Every row comes from one small tree of marks. Brackets hold a mark, then the marks that hang from it, in alphabetical order. Every link used is in the known rows. Which tree was each row made from?
Known rows
[peza [kabu viku]]: [ 0.03  0.10  0.95 -0.46  1.22  0.46  1.19 -0.36  1.49 -0.64 -0.10  0.21
  1.37  0.70  0.63  0.38 -0.48  0.32 -1.16  0.54 -0.36 -2.69  0.04 -0.86
 -0.79  0.18  0.81]
[peza [kabu puzi ragopo viku]]: [-0.16  0.44  1.74 -0.66  0.17  0.68  0.84 -0.46  2.94 -0.13 -0.22  1.55
  3.50  1.26  0.90  0.69 -0.11  0.13 -2.42  1.46 -1.18 -2.19  0.03 -0.86
 -1.10  0.95  1.58]
[viku [kabu dito puzi] [tegipi peza]]: [-0.05 -0.30 -0.53 -0.48 -0.45 -0.67  0.75 -0.25  1.75  1.34 -0.61  0.17
 -1.28  0.86  1.86  0.31 -0.21  0.34 -2.42  0.66 -0.58  0.12  0.46 -1.37
 -0.87  0.10  0.64]
[ragopo [kabu peza viku]]: [-0.05 -0.20  1.40 -0.27  0.56  0.57  1.00 -0.48  1.36  0.90  0.07  0.11
  0.35  0.47  0.98  0.19  0.11  0.18 -2.99  0.96 -1.11 -0.89  0.84 -0.20
 -1.23  0.05  1.58]
[viku [kabu puzi] [tegipi peza]]: [-0.21 -0.54 -0.71 -0.61 -0.21 -0.59  1.27 -0.33  1.92  1.28 -0.17 -0.34
 -3.91  1.05  1.31  0.02 -0.97  0.73 -1.61  0.37 -0.36  0.08  0.74 -0.95
 -1.11 -0.30  0.57]
[viku [kabu peza]]: [-0.35 -0.05  0.09 -0.54  0.71  0.34  0.21 -0.53  1.94  0.38  0.26  0.16
 -2.11 -0.19  0.24 -0.20 -0.89  0.10 -0.35  0.31 -0.64  0.98  0.89 -0.71
 -0.82  0.00  1.59]
[kabu dito peza ragopo]: [-0.05  0.77  1.05  0.05 -0.77  0.27 -0.84  0.23  1.24  0.63 -0.42  1.53
  2.71 -0.39  0.90  0.20  0.99 -0.69 -1.84  0.87 -1.27  1.62 -0.31 -0.54
 -0.33  0.74  1.02]
[peza [kabu dito ragopo [viku tegipi]]]: [ 0.28  0.80  2.00 -0.24  0.38  0.47  0.74  0.27  1.93  0.46 -0.89  1.37
  2.96  0.94  1.47  1.00  0.50 -0.01 -2.85  1.18 -0.84 -1.45 -0.14 -1.47
 -1.11  0.28  1.46]
[viku [kabu ragopo]]: [-0.19  0.40  0.80 -0.38  0.10  0.48 -0.51  0.00  1.53  0.29  0.28  0.76
  0.55  0.28 -0.08  0.09 -0.47  0.23  0.31  0.57 -0.56  1.26 -0.11 -0.59
 -0.35  0.22  0.84]
[pofo [tegipi [peza [kabu dito]]]]: [ 0.26  0.92 -0.56 -0.38  0.50 -0.91  0.92  0.00  0.07 -1.23 -1.23  0.31
  3.27  0.61  1.45 -0.41  0.58  0.32 -1.21 -0.06  0.20 -2.28 -0.83 -0.67
 -0.14  0.73 -1.30]
[ragopo [kabu dito peza puzi viku]]: [-0.02 -0.19  1.49 -0.33 -0.22  0.45  0.43 -0.79  2.09  1.23 -0.49  1.07
  3.37  0.56  1.86  0.67  1.00 -0.25 -4.83  1.66 -1.63 -1.10  1.06 -0.48
 -1.18  0.86  2.23]
[pofo [tegipi peza viku]]: [-0.07  0.38 -1.41 -0.42 -0.50 -1.62  0.37  0.38 -0.91 -0.05 -0.76 -0.62
  1.13  0.59  1.35 -1.22  0.08  0.57 -0.78 -0.41  0.44 -0.50 -0.61  0.72
 -0.56 -0.24 -2.26]
[kabu dito peza puzi ragopo]: [-0.21  0.60  1.04 -0.16 -1.35  0.17 -0.65 -0.21  2.24  0.89 -0.62  2.01
  3.29 -0.06  1.18  0.40  1.01 -0.78 -2.97  1.35 -1.64  1.14  0.21 -0.46
 -0.51  1.26  1.59]
[ragopo kabu]: [ 0.13  0.05  0.67  0.05 -0.09  0.22  0.23 -0.23 -0.11  0.39 -0.01 -0.23
  0.81  0.37  0.53  0.39  0.35  0.24 -0.94  0.38 -0.16 -0.67  0.25  0.09
 -0.02  0.08 -0.10]
[ragopo [kabu dito peza viku]]: [ 0.13 -0.18  1.51 -0.14  0.29  0.50  0.47 -0.35  1.15  0.92 -0.35  0.52
  2.71  0.24  1.55  0.49  0.96 -0.16 -3.76  1.15 -1.31 -0.83  0.57 -0.51
 -0.89  0.36  1.66]
[ragopo [kabu [viku tegipi]]]: [ 0.26 -0.26  1.42 -0.06  0.44  0.36  1.28  0.00  0.47  1.35 -0.15 -0.43
 -0.76  1.07  1.09  0.74  0.14  0.54 -2.88  0.72 -0.27 -1.27  0.94 -0.22
 -1.20 -0.57  1.20]
[kabu puzi]: [-0.17 -0.13 -0.04 -0.18 -0.52 -0.07  0.05 -0.37  0.98  0.33 -0.10  0.49
  0.55  0.33  0.29  0.27 -0.02 -0.13 -1.02  0.49 -0.29 -0.46  0.52 -0.07
 -0.33  0.46  0.52]
[tegipi [peza [kabu puzi ragopo]] viku]: [-0.37  0.87 -0.01 -0.73 -1.35 -0.80  0.45 -0.25  2.12 -0.01 -0.61  0.80
  2.29  1.37  2.42 -0.16 -0.36  0.18 -2.00  0.97 -0.89 -1.48 -1.03 -0.55
 -0.62  0.71 -1.51]
[ragopo [kabu viku]]: [ 0.17 -0.36  1.29 -0.14  0.55  0.54  0.73 -0.20  0.35  0.63  0.12 -0.18
  1.59  0.76  0.67  0.41  0.31  0.43 -2.07  0.74 -0.49 -1.48  0.33 -0.05
 -0.76 -0.08  0.77]
[viku kabu]: [-0.18 -0.14  0.00 -0.39  0.70  0.20 -0.12 -0.33  0.93  0.14  0.27 -0.03
 -0.93  0.02 -0.15  0.04 -0.76  0.34  0.43  0.10 -0.05  0.38  0.44 -0.56
 -0.31 -0.10  0.76]
[ragopo [kabu peza]]: [-0.08  0.09  0.74 -0.06  0.00  0.28  0.49 -0.49  0.81  0.67 -0.05  0.07
 -0.50  0.10  0.83  0.17  0.16 -0.04 -1.79  0.59 -0.71 -0.06  0.73 -0.07
 -0.47  0.14  0.72]

Which tree is each row?
[-0.33  0.27 -0.85 -0.77 -0.80 -1.02  0.94 -0.56  1.56 -0.33 -0.64 -0.02
  0.82  1.18  2.40 -0.23 -0.65  0.34 -1.83  0.50 -0.38 -2.38 -0.51 -0.55
 -0.54  0.44 -1.59]
[tegipi [peza [kabu puzi]] viku]
[ 0.09  0.30  0.38 -0.26 -0.44 -0.36  0.26  0.45  1.31  1.21 -0.47  0.52
 -0.32  0.66  1.49  0.17  0.07  0.34 -1.56  0.59 -0.70  1.38 -0.55 -1.39
 -0.53 -0.03  0.16]
[viku [kabu dito ragopo] [tegipi peza]]
[-0.17  0.20  1.70 -0.37 -0.72  0.54 -0.12 -0.17  2.68  1.18 -0.44  2.04
  4.16  0.36  1.34  0.38  1.08 -0.59 -4.01  1.71 -1.98  0.37  0.33 -0.64
 -1.29  1.05  2.43]
[kabu dito peza puzi ragopo viku]
[ 0.15 -0.38  1.42 -0.23 -0.20  0.36  0.24 -0.55  1.17  0.88 -0.51  0.80
  4.61  0.87  1.44  0.92  1.06 -0.03 -4.01  1.48 -1.02 -1.88  0.58 -0.42
 -0.72  0.82  1.38]
[ragopo [kabu dito puzi viku]]
[ 0.21  0.17  1.67 -0.04 -0.20  0.48 -0.54  0.42  0.88  0.44 -0.34  1.33
  4.82  0.31  0.64  0.38  1.08 -0.29 -2.20  1.03 -1.09  0.13 -0.65 -0.49
 -0.51  0.51  0.98]
[kabu dito ragopo viku]
[-0.54  0.65  0.44 -0.72 -0.52 -0.05 -0.80 -0.11  2.18  0.91 -0.01  0.73
  0.22  0.07  1.10 -0.36 -0.64 -0.03 -1.09  0.78 -1.07  1.98  0.29 -0.46
 -1.12  0.06  0.77]
[tegipi [viku [kabu peza ragopo]]]
[-0.04  0.06  1.48 -0.28 -0.55  0.31  0.78  0.14  2.09  1.71 -0.30  1.05
  0.60  1.13  0.86  0.69  0.13  0.11 -3.07  1.28 -0.99 -0.18  0.72 -0.43
 -1.60  0.09  2.00]
[kabu puzi ragopo [viku tegipi]]
[-0.28  0.59  1.02 -0.41  0.06  0.36  0.35  0.02  2.48  1.50  0.00  0.77
 -2.89  0.22  0.61  0.21 -0.73  0.11 -1.35  0.72 -0.94  2.20  1.00 -0.93
 -1.40 -0.24  2.16]
[viku [kabu peza ragopo] tegipi]
[ 0.03  0.64  1.87 -0.52 -0.14  0.59  0.29 -0.37  2.81 -0.05 -0.72  2.10
  5.96  0.91  1.49  0.97  0.73 -0.20 -3.21  1.71 -1.33 -2.12 -0.26 -1.34
 -0.84  1.29  1.56]
[peza [kabu dito puzi ragopo viku]]
[ 0.13  0.11  1.55 -0.08 -0.06  0.37  0.64  0.53  1.11  1.27 -0.12  0.63
  0.22  0.86  0.56  0.39  0.13  0.23 -2.04  0.76 -0.64  0.33  0.20 -0.41
 -1.26 -0.43  1.44]
[kabu ragopo [viku tegipi]]
[-0.05  0.57  1.80 -0.56  0.02  0.47  1.47 -0.19  3.00  0.68 -0.49  1.34
  1.24  1.52  1.29  0.97 -0.24  0.25 -3.07  1.47 -0.95 -1.95  0.65 -1.11
 -1.68  0.45  2.00]
[peza [kabu puzi ragopo [viku tegipi]]]
[-0.23  0.55  1.07 -0.38 -0.18  0.49 -0.81 -0.15  2.27  0.66 -0.20  1.52
  1.89 -0.34  0.76  0.17  0.24 -0.39 -1.34  0.97 -1.32  2.01  0.11 -1.07
 -0.60  0.65  1.80]
[viku [kabu dito peza ragopo]]
[-0.02  1.08  1.16 -0.31 -0.71  0.25 -0.30 -0.39  2.36 -0.23 -0.83  2.01
  4.96  0.58  1.25  0.97  0.74 -0.42 -2.12  1.33 -1.01 -1.24 -0.38 -1.11
 -0.13  1.47  0.75]
[peza [kabu dito puzi ragopo]]
[-0.10  0.74  0.49 -0.43 -0.82 -0.40  1.51 -0.14  2.45  0.55 -0.65  0.84
 -0.96  1.53  1.90  0.46 -0.39  0.40 -2.28  0.88 -0.75 -1.16 -0.30 -1.17
 -0.82  0.47 -0.04]
[viku [tegipi [peza [kabu puzi ragopo]]]]
[-0.08  0.21  0.88 -0.14 -0.82  0.14 -0.02 -0.76  1.57  0.98 -0.64  0.94
  2.51  0.16  1.78  0.71  0.94 -0.47 -3.73  1.31 -1.27 -0.39  0.92 -0.41
 -0.47  1.00  1.38]
[ragopo [kabu dito peza puzi]]
[ 0.00  0.48  1.01 -0.26 -0.15  0.40 -1.03  0.09  1.34  0.35 -0.18  1.24
  2.94 -0.02  0.46  0.38  0.40 -0.14 -0.56  0.74 -0.74  1.25 -0.39 -0.95
 -0.07  0.61  0.90]
[viku [kabu dito ragopo]]
[ 0.11  0.28  0.89  0.06 -0.29  0.21 -0.08 -0.35  0.62  0.68 -0.43  0.53
  2.05 -0.14  1.47  0.43  0.95 -0.35 -2.72  0.82 -0.91  0.10  0.43 -0.38
 -0.23  0.50  0.79]
[ragopo [kabu dito peza]]
[-0.20 -0.37  1.35 -0.47  0.00  0.50  1.09 -0.83  2.24  1.12  0.02  0.51
  0.84  0.84  1.26  0.42  0.16  0.09 -4.05  1.43 -1.42 -1.38  1.33 -0.13
 -1.51  0.56  2.15]
[ragopo [kabu peza puzi viku]]
[-0.11  1.13  0.26 -0.59 -0.34 -0.66 -1.49  0.34  0.51  0.19 -0.99  1.08
  5.72  0.22  1.03 -0.28  0.56  0.12 -1.02  0.53 -0.16  1.09 -0.13 -0.18
 -0.59  0.51 -0.22]
[pofo [tegipi [viku [kabu dito ragopo]]]]
[ 0.14  0.13  1.67 -0.15 -0.83  0.19  0.26  0.25  1.84  1.67 -0.74  1.63
  3.22  0.90  1.35  0.98  0.97 -0.20 -3.92  1.52 -1.20 -0.02  0.44 -0.68
 -1.38  0.47  2.02]
[kabu dito puzi ragopo [viku tegipi]]
[-0.32 -0.36 -1.14 -0.72 -0.18 -0.96  0.07 -0.08  0.57  0.39  0.00 -0.76
 -1.06  0.64  1.53 -0.84 -1.10  0.62 -0.27 -0.06 -0.16  0.24 -0.49 -0.37
 -0.51 -0.49 -1.43]
[tegipi peza [viku kabu]]
[ 0.44 -0.16  1.58  0.07  0.20  0.30  0.85  0.09  0.23  1.44 -0.66  0.16
  1.87  0.82  1.55  1.02  0.92  0.19 -3.65  0.94 -0.48 -1.20  0.68 -0.56
 -0.94 -0.25  1.20]
[ragopo [kabu dito [viku tegipi]]]
[ 0.00 -0.82  0.07 -0.41 -0.26 -0.54  1.85 -0.02  1.46  1.44 -0.24 -0.16
 -2.05  1.40  1.58  0.07 -0.30  0.57 -3.17  0.64 -0.65 -1.14  0.42 -0.49
 -1.53 -0.37  0.67]
[kabu puzi [viku [tegipi peza]]]
[ 0.33  0.31  1.71  0.04 -0.26  0.29  0.10  0.66  0.94  1.33 -0.60  1.12
  2.46  0.56  1.11  0.70  0.97 -0.12 -2.89  0.99 -0.85  0.31 -0.08 -0.75
 -1.02 -0.05  1.46]
[kabu dito ragopo [viku tegipi]]
[-0.39  0.51  0.85 -0.27 -1.13  0.22 -0.14 -0.31  2.44  0.91 -0.11  1.50
  0.78  0.16  0.63  0.12  0.22 -0.47 -2.03  1.13 -1.42  1.03  0.48 -0.10
 -0.81  0.88  1.47]
[kabu peza puzi ragopo]
[ 0.01  0.64  1.79 -0.45  0.64  0.73  0.71 -0.07  1.96 -0.51 -0.06  1.05
  2.87  0.89  0.59  0.47 -0.15  0.20 -1.31  0.98 -0.82 -1.78 -0.51 -0.84
 -0.85  0.54  1.00]
[peza [kabu ragopo viku]]
[ 0.01  0.51  0.40 -0.34 -0.15  0.05  0.20 -0.67  1.81 -0.39 -0.89  1.21
  3.45  0.43  1.27  0.89  0.40 -0.32 -1.85  0.91 -0.50 -2.15  0.13 -1.11
 -0.08  1.18  0.59]
[peza [kabu dito puzi]]
[-0.09  0.67  1.13 -0.29 -0.31  0.29 -0.28  0.10  2.33  1.60 -0.53  1.28
 -0.43 -0.06  1.16  0.55  0.11 -0.19 -2.17  0.94 -1.14  2.27  0.74 -1.32
 -1.13  0.12  2.24]
[viku [kabu dito peza ragopo] tegipi]
[-0.23  0.57 -0.73 -0.75  0.51 -0.81 -0.36 -0.07  0.12  0.00 -0.59 -0.23
  1.70  0.27  0.55 -0.66 -0.53  0.54 -0.04 -0.12  0.52  0.31  0.65  0.35
 -0.95 -0.19 -0.36]
[pofo [tegipi [viku kabu]]]
[-0.16  0.35 -0.82 -0.57 -0.25 -0.98  0.86 -0.17  0.64 -0.59 -0.51 -0.47
  0.30  0.83  2.08 -0.54 -0.72  0.42 -0.69  0.04 -0.06 -1.91 -1.01 -0.51
 -0.31 -0.08 -2.19]
[tegipi [peza kabu] viku]
[-0.19  0.98  1.09 -0.43 -0.56  0.35  0.34 -0.47  2.53 -0.38 -0.36  1.48
  2.52  0.83  0.71  0.70 -0.08 -0.08 -1.25  1.12 -0.83 -1.33 -0.10 -0.75
 -0.36  1.10  0.64]
[peza [kabu puzi ragopo]]
[ 0.17  0.40 -0.25 -0.24  0.08 -0.46  0.78 -0.15  0.71 -0.94 -0.77  0.24
  1.69  0.48  1.68  0.02  0.21  0.11 -1.09  0.22 -0.32 -1.97 -1.22 -1.20
  0.18  0.54 -1.12]
[tegipi [peza [kabu dito]]]
[-0.23  1.06  0.11 -0.71 -0.11 -0.56 -0.88  0.23  0.70  0.21 -0.55  0.54
  2.82  0.43  0.52 -0.53 -0.27  0.42 -0.21  0.33  0.04  1.05  0.15  0.32
 -0.90  0.16 -0.26]
[pofo [tegipi [viku [kabu ragopo]]]]
[-0.14  0.46 -0.73 -0.64 -1.03 -1.11  0.41 -0.44  1.44 -0.29 -1.14  0.48
  3.24  0.99  2.83  0.04  0.18 -0.01 -2.68  0.70 -0.64 -2.26 -0.78 -0.97
 -0.31  0.79 -1.52]
[tegipi [peza [kabu dito puzi]] viku]
[-0.19  0.13  0.24 -0.20 -0.73 -0.04 -0.24 -0.52  1.70  0.72 -0.62  1.18
  1.69 -0.26  1.18  0.31  0.73 -0.68 -2.75  0.92 -1.13  0.30  0.72 -0.49
 -0.54  0.94  1.50]
[kabu dito peza puzi]
[ 0.20  0.17  1.09 -0.36  0.98  0.43  0.69 -0.26  1.30 -0.68 -0.56  0.76
  3.85  0.48  1.18  0.63  0.38 -0.05 -1.95  0.74 -0.52 -2.58 -0.28 -1.15
 -0.52  0.54  0.91]
[peza [kabu dito viku]]
[-0.26  0.05  0.11 -0.58 -0.75 -0.38  0.91 -0.03  2.46  1.57 -0.14  0.55
 -2.37  1.25  1.25  0.14 -0.72  0.59 -1.79  0.84 -0.83  0.85  0.21 -1.00
 -1.17  0.03  0.72]
[viku [kabu puzi ragopo] [tegipi peza]]
[-0.18  0.19  1.01 -0.73 -0.15  0.07  1.39 -0.36  2.88 -0.12 -0.16  1.05
  2.26  1.67  1.59  0.11 -0.22  0.43 -2.71  1.27 -1.32 -2.45 -0.80 -1.02
 -1.01  0.85  0.35]
[tegipi [peza [kabu puzi ragopo viku]]]
[-0.39  0.46  1.08 -0.57 -0.68  0.37 -0.79 -0.46  3.23  1.09 -0.32  1.91
  2.38  0.04  1.07  0.43  0.28 -0.47 -2.42  1.48 -1.70  1.62  0.66 -1.08
 -0.91  1.19  2.35]
[viku [kabu dito peza puzi ragopo]]
[-0.17 -0.13  0.13 -0.49 -0.10  0.07 -0.52 -0.57  1.78  0.50 -0.38  0.95
  2.30  0.19  0.70  0.56  0.07 -0.10 -1.49  0.84 -0.61  0.04  0.67 -1.00
 -0.32  0.80  1.40]
[viku [kabu dito puzi]]
[ 0.16  0.89  0.61 -0.20 -0.39 -0.24  0.32  0.15  1.19 -0.58 -0.69  1.07
  3.04  0.64  1.63  0.11  0.60  0.01 -1.29  0.64 -0.81 -1.08 -1.70 -1.28
  0.27  0.83 -1.05]
[tegipi [peza [kabu dito ragopo]]]
[-0.39  0.45  0.91 -0.50  0.13  0.52 -0.31 -0.27  2.49  0.64  0.28  1.00
 -0.63 -0.05  0.24 -0.08 -0.61 -0.03 -0.62  0.74 -1.17  1.90  0.38 -0.75
 -0.83  0.36  1.79]
[viku [kabu peza ragopo]]
[ 0.01 -0.20  0.89 -0.20  0.35  0.30  0.22 -0.10  1.25  0.52 -0.35  0.78
  2.08 -0.17  1.08  0.10  0.62 -0.36 -2.77  0.77 -1.14 -0.10  0.33 -0.59
 -0.95  0.29  1.76]
[kabu dito peza viku]
[-0.04  0.78  0.43 -0.38 -0.98 -0.29  0.40 -0.24  2.20 -0.29 -0.83  1.53
  3.68  0.98  2.02  0.38  0.55 -0.10 -2.44  1.13 -1.15 -1.46 -1.23 -1.27
 -0.07  1.35 -0.46]
[tegipi [peza [kabu dito puzi ragopo]]]
[-0.06  0.16  0.29 -0.34  0.30  0.05  0.21 -0.17  1.79  1.29 -0.53  0.44
 -1.86 -0.18  1.16  0.45 -0.19 -0.09 -1.90  0.54 -0.66  1.47  1.27 -1.23
 -1.19 -0.20  2.14]
[viku [kabu dito peza] tegipi]
[-0.45  0.49  0.94 -0.61 -0.51  0.29  0.36 -0.38  3.51  1.85 -0.18  1.22
 -2.37  0.53  0.97  0.50 -0.67  0.03 -2.33  1.20 -1.30  1.72  1.52 -0.89
 -1.68  0.28  2.73]
[viku [kabu peza puzi ragopo] tegipi]
[ 0.19  0.48  1.23 -0.41  0.18  0.09  0.81  0.16  1.73 -0.48 -0.53  1.08
  4.12  1.04  1.79  0.11  0.52  0.20 -2.42  1.01 -1.18 -1.99 -1.60 -1.37
 -0.45  0.72 -0.14]
[tegipi [peza [kabu dito ragopo viku]]]
[ 0.18  0.78  1.93 -0.32  0.36  0.66  0.16  0.04  1.84 -0.48 -0.56  1.61
  5.31  0.68  1.16  0.70  0.68 -0.15 -2.13  1.21 -1.04 -1.68 -0.76 -1.27
 -0.60  0.84  1.03]
[peza [kabu dito ragopo viku]]
